Each row was made from one path, in order. Every step used is in the known rows, and no mark comes twice. Write each row's path.
Known rows:
posab -> perok: [-2.39  3.43 -2.93 -1.67 -2.45 -1.42  1.52  4.59  0.30  0.74 -5.28 -2.07
  0.98 -3.19  1.17 -2.46  4.13 -2.29 -0.50  3.52 -2.32  2.98  0.92 -1.06
 -1.01 -0.15 -1.51  4.10]
posab -> perok -> reke -> lilef -> nuko: [ 1.88  1.98 -3.07 -0.22 -3.22  0.25 -0.96 -4.29 -2.46 -2.56 -2.74 -3.75
  1.85 -7.55 -2.15 -2.10  2.23  0.89  1.59  3.46  1.44 -0.45 -2.92  4.22
 -2.50  2.78  0.48  0.33]
nezur -> lilef -> reke: [-0.93 -1.79  2.49  0.66  1.78  2.90 -5.68  1.44 -5.33 -0.87 -1.38  0.23
 -5.77 -0.26  0.36 -3.10  0.26 -3.81  1.58  2.73  0.30  0.08 -0.87  0.66
 -0.52 -4.86  1.42 -2.91]
nuko -> lilef: [ 3.65  3.54  2.26  0.99 -2.63  2.65 -1.13 -2.75  1.13  2.89  2.51 -0.29
  1.62  4.22  1.82 -1.37 -5.35  1.81  0.57 -1.42  1.44 -2.70  1.02  0.96
  0.92 -3.65 -2.15 -0.19]
nezur -> lilef -> reke -> perok: [ 0.66 -0.57  1.68  2.77  2.39  2.43 -5.74  2.12 -2.73 -4.39 -5.03  0.11
 -4.74 -1.25 -1.62  1.11  0.70 -2.42 -2.43 -1.28 -0.04 -0.64 -3.16 -0.10
 -3.56 -8.41  3.52 -2.21]
posab -> perok -> mamog: [ 0.00  2.05 -4.92 -2.40 -2.70 -1.63  2.14  4.76  2.06 -0.24 -6.67  2.50
  2.72 -2.51 -1.92 -3.97  6.29 -1.91 -1.01  2.96  2.73  1.96  2.26 -1.27
  0.21  3.86 -3.14  6.69]
reke -> perok: [ 0.13  2.56 -0.25  3.53 -0.31 -0.41 -1.40  2.70  1.69 -2.64 -4.06  0.45
  0.05  0.34 -0.72  3.93 -0.89 -1.07 -3.63 -3.51  0.39 -1.05 -2.75 -1.83
 -3.20 -5.24  2.21  2.16]
reke -> perok -> nuko -> lilef -> posab: [ 3.66 -2.22  2.00  2.14 -0.60 -0.08  1.84 -2.77  4.29  0.51  2.22  0.33
  1.90  3.27 -0.66  1.75 -4.75  5.47 -1.08 -7.01 -2.00 -2.69  2.32 -1.57
  1.48 -3.06 -0.38 -1.48]
posab -> perok -> nuko -> lilef -> reke: [ 1.11  1.88 -1.89 -2.42 -2.43  3.41 -1.79 -0.78  2.67 -0.95  2.90 -2.08
  0.59 -1.49 -0.98 -4.99  3.68  2.71  0.27  5.08 -1.87  1.45  2.70 -1.93
  0.09 -1.61 -1.13  0.65]
mamog -> perok: [-3.05 -1.45  1.72  2.66  4.17 -1.45  0.55  5.78 -0.07 -0.98  2.04  0.20
  0.13  2.84  1.77 -0.39 -1.66 -2.91 -1.26 -0.27 -1.87  1.93  1.00  0.46
 -2.64  1.72 -1.22  5.80]
nuko -> perok -> posab: [-0.08  3.54  1.28 -2.68  1.09 -0.49  2.29 -1.10  2.02  2.73  3.31  0.28
 -0.36  4.75 -1.30  3.55 -3.01  0.46  0.03 -0.91  2.79  2.62  3.18  1.47
  4.74  2.92  3.68  2.16]
lilef -> nuko -> perok: [-1.51 -0.19  1.49  4.90  1.06  1.50 -2.74 -3.34  1.21 -2.48  4.23  5.94
  0.02  0.65  0.84  6.54 -2.99 -0.26 -4.03  3.11 -3.18  2.51 -1.42 -1.51
 -1.01 -4.62  7.56 -0.26]
perok -> reke -> lilef -> parat: [ 2.46 -2.38 -0.39 -4.34 -3.52  0.54  2.19 -2.94 -3.51  3.03 -0.50 -1.01
  2.17 -2.67 -0.19 -1.04  0.88  1.13  7.36 -2.39  1.90 -5.54 -1.47  2.31
  1.32  4.63 -4.11 -5.23]
perok -> posab: [-1.41  4.12  0.32 -2.39 -0.43 -1.49  1.85  0.09  0.61  2.42  0.11 -3.42
 -1.55 -0.04 -1.22 -0.14 -1.95 -1.38  2.98 -1.27  3.40  0.43  2.21  2.24
  3.52  4.57  0.26  3.10]
nezur -> lilef: [ 2.16  0.67  3.01 -0.74 -0.09  0.97 -3.37  2.60 -3.62  3.31 -3.32  0.11
 -3.15  4.35  2.05 -2.61 -4.17 -1.18  0.82 -1.32  2.99 -0.04  0.18  2.42
  0.43 -3.58 -0.58 -1.12]
parat -> lilef: [-5.03  2.86 -0.39  1.59  1.74  2.20 -3.68  2.52 -1.47  1.32 -1.52  0.81
 -1.24  0.76  5.09 -0.27  2.29 -3.12  1.19  0.25  1.46  0.02 -4.37 -1.66
 -3.93 -0.63 -4.20  2.55]
parat -> perok: [-4.04  0.48 -1.42  0.72  1.95 -1.37  0.90  1.54  0.05 -0.96  0.72 -3.29
 -1.57  1.88  3.81  0.39  1.43 -1.25 -1.95  3.20 -2.33  2.17 -1.68 -1.89
 -1.35 -1.44 -1.98 -1.09]
posab -> perok -> reke -> lilef -> parat: [ 1.99 -1.04 -2.58 -6.40 -4.44 -0.29  4.14 -1.03 -3.09  2.77 -3.95 -2.88
  2.82 -6.26 -0.60 -3.25  4.88  1.08  6.66 -0.27  0.06 -2.71 -0.29  2.44
  0.66  5.68 -4.82 -4.01]
mamog -> perok -> mudam: [-1.71  0.84  1.30  0.07  3.95 -5.15  2.05  5.25  1.84  2.44  2.59  1.35
  0.73  1.02 -0.76 -1.07  0.74 -2.36 -5.30 -1.30  0.02  4.25  2.05 -0.50
  1.26  4.83  1.65  4.81]
nezur -> lilef -> nuko -> perok: [ 1.55 -0.99  3.71  3.03  1.52  2.40 -4.82 -3.24 -1.27 -0.64  1.68  5.26
 -2.06  2.76  0.89  4.48 -5.04  0.56 -3.56  1.59 -1.32  2.81 -1.04  1.41
 -0.37 -6.13  7.40 -2.64]
lilef -> posab: [-3.81 -4.10  1.90  4.19  1.21 -2.21  2.66  0.74 -1.42  1.19 -0.33  1.51
 -1.51 -0.71  1.92  1.54 -2.31 -2.51  1.52 -2.52 -4.13 -1.87  0.90 -1.30
  1.95 -0.61 -0.38 -1.01]
nuko -> perok: [-0.48  1.10  1.61  1.06  0.62  1.08 -0.42  0.78  1.43  1.31  3.26  4.70
  1.01  6.74  1.67  4.38 -2.66 -0.39 -2.97  0.77 -0.61  1.61  0.30 -2.06
  1.12 -3.20  3.41  1.11]
nezur -> lilef -> nuko: [ 0.78 -0.79  2.86  3.73 -0.15  1.49 -5.76 -2.19 -3.54 -1.24 -2.31  1.52
 -3.81 -2.55  0.93  0.51 -4.05 -1.12 -0.57  1.56 -0.45  0.57 -2.27  2.69
 -1.88 -4.75  4.07 -2.38]
nezur -> lilef -> posab -> perok -> reke: [-0.18 -4.01 -0.02 -4.54 -1.79 -3.31  3.43  4.30 -4.65  2.28 -4.81 -4.81
 -1.32  0.70 -0.70 -6.60  0.42  0.04  5.18  2.34  0.02  2.26  4.52  3.38
  4.22  2.20 -2.07 -2.36]

Write each row's path:
[-3.89 -4.85 -1.80 -4.71 -0.81 -2.24  3.87  1.51 -2.12 -0.06  2.41 -4.09
 -0.45  0.70  1.98 -1.53  2.18  0.72  5.26  4.88 -1.82  0.85  1.26 -0.75
  2.34  3.19 -3.24 -6.61] => lilef -> parat -> perok -> reke
[ 2.38 -2.85  2.43  0.67 -1.12  0.00  2.28 -3.35  2.76  3.27  4.71  0.78
  1.64  4.07  1.17 -0.87 -5.18  4.64  1.46 -4.22 -1.95 -2.51  4.01 -0.93
  3.71 -0.33 -2.28 -1.69] => perok -> nuko -> lilef -> posab
[-0.85 -2.21  0.34 -1.76 -0.24  0.93  2.61 -3.60  0.53  1.74  2.66 -2.11
  0.29 -0.74  4.26  0.76  0.43  2.76  1.86  0.83 -5.71 -1.06  0.24 -1.09
  0.45 -1.25 -4.22 -8.23] => nuko -> lilef -> parat -> perok
[ 0.54  0.69  1.94  2.54 -0.31  4.40 -3.40 -2.91 -1.00 -1.16  3.50  0.06
 -1.53 -0.43  0.49 -1.86 -0.92 -0.78  1.15  2.82 -1.13 -2.48  0.09 -0.51
 -0.05 -5.00 -0.32 -2.10] => nuko -> lilef -> reke
[ 1.84  0.06 -0.97 -0.27  0.17  0.54  0.39  1.25  2.63  0.40  0.69  8.41
  2.66  6.14 -1.59  2.45  0.21 -0.19 -3.22  0.52  4.18  0.83  2.01 -2.21
  1.81  1.11  1.08  4.46] => nuko -> perok -> mamog
[ 1.90  1.63  1.24  4.13  0.34  3.61 -3.71 -2.22  1.16 -4.49 -0.61 -0.13
 -1.02 -1.58 -2.01  1.78 -0.35  0.29 -2.75 -1.40 -1.12 -2.65 -2.29 -1.46
 -3.08 -8.43  2.40 -1.35] => nuko -> lilef -> reke -> perok
[ 2.43  1.37  1.26  4.23  0.95  2.74 -2.86 -7.30  0.15 -1.47  2.80  4.73
  1.69 -1.07  0.05  6.28 -2.46  1.12 -4.18 -0.63 -0.67 -0.49 -4.49  1.35
 -2.43 -2.67  5.62 -0.92] => reke -> lilef -> nuko -> perok
[ 3.24  2.03 -0.59 -2.86 -1.23  1.34  0.20 -2.45  4.62  1.89  6.17 -3.55
  2.15  7.04  2.80 -2.38 -2.53  6.51 -1.55  0.76  0.49  0.84  2.23 -1.67
  0.89 -0.78 -3.96 -1.17] => parat -> perok -> nuko -> lilef
[-5.33 -3.56 -1.21 -1.26  1.18 -1.10  2.84  0.61 -0.29 -0.14  0.51 -1.22
 -1.47 -2.91  4.12  1.89  3.46 -0.58  1.49  2.38 -6.56  0.61 -1.14 -2.84
 -0.64  0.23 -2.62 -6.33] => lilef -> parat -> perok
[-1.96  2.70 -0.40  0.62  2.08 -0.04 -0.77 -0.10  0.94 -4.01 -2.13 -3.33
 -3.53 -4.54 -4.71  2.36  1.99 -2.10  0.23 -1.39  1.58  0.22 -0.44  0.43
  0.16 -0.44  4.13  1.34] => lilef -> reke -> perok -> posab
[-1.62 -0.68 -3.51 -0.48  1.30 -1.59  1.45  1.94  1.54 -1.42 -1.44  1.30
  0.53  2.01  0.42 -1.28  3.78 -0.89 -2.35  2.72  2.60  1.42  0.12 -2.20
 -0.33  3.03 -3.91  2.27] => parat -> perok -> mamog
[ 1.73  2.20 -0.03  5.03 -0.73  2.03 -3.64 -6.73 -1.40 -2.19 -1.04  0.73
  0.25 -6.79 -0.02  2.54 -1.22 -0.40 -1.13 -1.08  0.13 -3.30 -6.06  2.46
 -4.26 -0.78  2.02 -0.21] => reke -> lilef -> nuko
[ 1.77  0.47  0.54 -0.44 -1.34  4.45 -3.56 -2.57  2.14 -0.77  6.24  0.18
 -0.27  1.93 -0.42 -3.10 -0.47  2.64  0.85  2.74  0.05 -1.10  1.65 -2.21
  0.84 -2.71 -0.25 -0.81] => perok -> nuko -> lilef -> reke
[ 0.64 -3.47  3.05 -2.74 -1.13  0.98 -0.89  1.10 -4.01  4.11 -3.37  2.22
 -2.67 -1.14  2.48 -0.56 -1.60 -0.91  4.59 -2.33 -1.99 -1.94  0.58  1.11
  1.19 -1.63 -1.18 -6.48] => nezur -> lilef -> parat
[ 2.51  0.61 -0.71  2.15 -2.11  1.10 -2.74 -6.25 -3.10 -2.28  0.67 -1.90
  0.91 -4.13 -1.51 -0.24 -1.93  0.93  2.21  1.40  3.36 -3.11 -4.09  3.93
 -2.04  1.64  1.48 -1.15] => perok -> reke -> lilef -> nuko
[ 3.31  3.86  0.90  1.57  0.96 -1.20 -1.12 -6.37  2.22  1.81  3.18  5.31
  2.33 -2.27 -2.27  4.80 -0.13  1.32 -7.81 -1.68  1.25  2.10 -2.73  0.29
  1.38  1.08  7.61 -1.34] => reke -> lilef -> nuko -> perok -> mudam
[ 0.47 -6.27  1.98  1.15  3.55 -2.90  4.42 -0.49 -3.93  0.75  1.78 -2.78
  1.00  1.25 -0.71 -1.79 -2.32 -0.22  3.74 -4.66  0.21 -3.23  0.57  4.60
  0.96  6.33 -3.88 -0.12] => mamog -> perok -> reke -> lilef -> posab
[ 0.11  4.71 -0.38 -0.62  0.46 -1.74  1.41  0.55  2.31 -0.87 -3.45 -3.51
 -1.28 -0.81 -3.42  3.04 -1.32 -0.22 -0.39 -4.86  3.33  0.05  0.42  1.53
  0.81  1.17  2.53  3.36] => reke -> perok -> posab
[ 1.16 -4.72  0.80 -3.37  0.28 -0.50  3.36 -0.37 -3.40  1.64  1.13 -1.49
  2.55 -1.88 -0.24 -1.49  0.81  0.52  6.27 -2.85  0.20 -3.41 -0.51  3.45
 -0.44  6.88 -4.65 -2.60] => mamog -> perok -> reke -> lilef -> parat
[-0.86  3.07 -4.22 -4.74 -3.52 -1.27  1.14  4.91  4.02  1.04 -1.26 -1.84
  2.20  0.39  0.43 -3.41  4.16  2.07 -0.98  3.10 -0.37  4.23  2.70 -3.05
 -0.31  2.52 -1.51  5.23] => posab -> perok -> nuko
[-2.73  1.09  1.58 -1.18  4.18 -2.69  3.16  3.37  0.69  0.66  2.26 -3.83
 -1.45  1.27 -1.27 -0.86 -1.96 -2.00  1.81 -1.56  1.46  2.88  3.59  3.44
  1.54  7.21 -0.56  6.31] => mamog -> perok -> posab
[ 0.05 -0.91 -2.89  3.15  0.92  1.11 -2.64  2.27  1.52 -6.54 -4.56  4.97
 -0.30 -2.94 -4.91  0.98  4.98 -2.63 -3.33 -0.04  3.00 -1.54 -1.66 -3.16
 -2.79 -2.22  1.43  3.53] => lilef -> reke -> perok -> mamog
[ 0.30 -1.86 -2.86 -5.16 -0.24  0.01  2.13 -2.32  2.32  1.66  2.61 -2.14
  1.54 -0.58  2.47  0.18  4.28  4.65  0.75 -1.32 -2.00 -0.61 -1.89 -2.33
 -1.05  4.26 -4.63 -4.62] => reke -> lilef -> parat -> perok -> nuko
[-1.95 -3.13  0.80 -1.14  1.96 -2.26  1.70  6.21 -1.98 -0.90  3.89 -2.88
  0.79  5.72 -0.08 -3.78 -2.55 -1.30  2.97  2.64  2.26  2.01  3.02  2.00
  0.56  4.20 -1.86  4.25] => mamog -> perok -> reke
[ 2.37 -4.15  1.83  0.24  0.90 -1.13  3.68 -4.13 -2.88  2.43  2.62  0.49
  1.62  3.91 -0.73  1.54 -3.30  1.79  2.78 -4.18  1.46 -3.37  0.15  2.69
  3.72  2.84 -0.58 -3.28] => nuko -> perok -> reke -> lilef -> posab
[-2.51 -1.77 -2.98 -2.51 -1.73 -3.16  3.82  3.51  3.01  1.19 -1.24 -1.15
  1.20 -1.33  0.24 -2.61  3.79  1.86 -0.02  0.76 -4.17  3.28  3.83 -3.05
  1.62  3.25 -1.49  2.84] => lilef -> posab -> perok -> nuko
[ 2.32  1.17 -2.57  2.03 -0.79 -0.60 -0.53  2.67  3.25 -3.20 -5.90  4.78
  1.94  0.72 -3.57  1.90  1.71 -0.70 -3.95 -3.17  5.01 -1.73 -0.90 -1.98
 -1.93 -0.78 -0.22  5.32] => reke -> perok -> mamog
[-2.24  0.25 -0.48  4.80  1.76  1.47 -3.69  1.89 -0.05 -6.25 -2.69  1.02
 -2.56 -3.23 -1.93  2.87  2.91 -3.20 -2.79  0.08 -1.80 -0.93 -3.70 -2.99
 -4.11 -6.78  3.83  0.46] => lilef -> reke -> perok
[-0.91  5.52 -2.93 -3.73 -1.98 -4.84  2.90  4.36  2.35  3.83 -4.00 -0.66
  1.74 -4.35 -1.20 -3.06  5.83 -1.64 -4.57  2.00 -0.05  5.21  2.03 -1.96
  2.46  3.49  1.38  3.25] => posab -> perok -> mudam
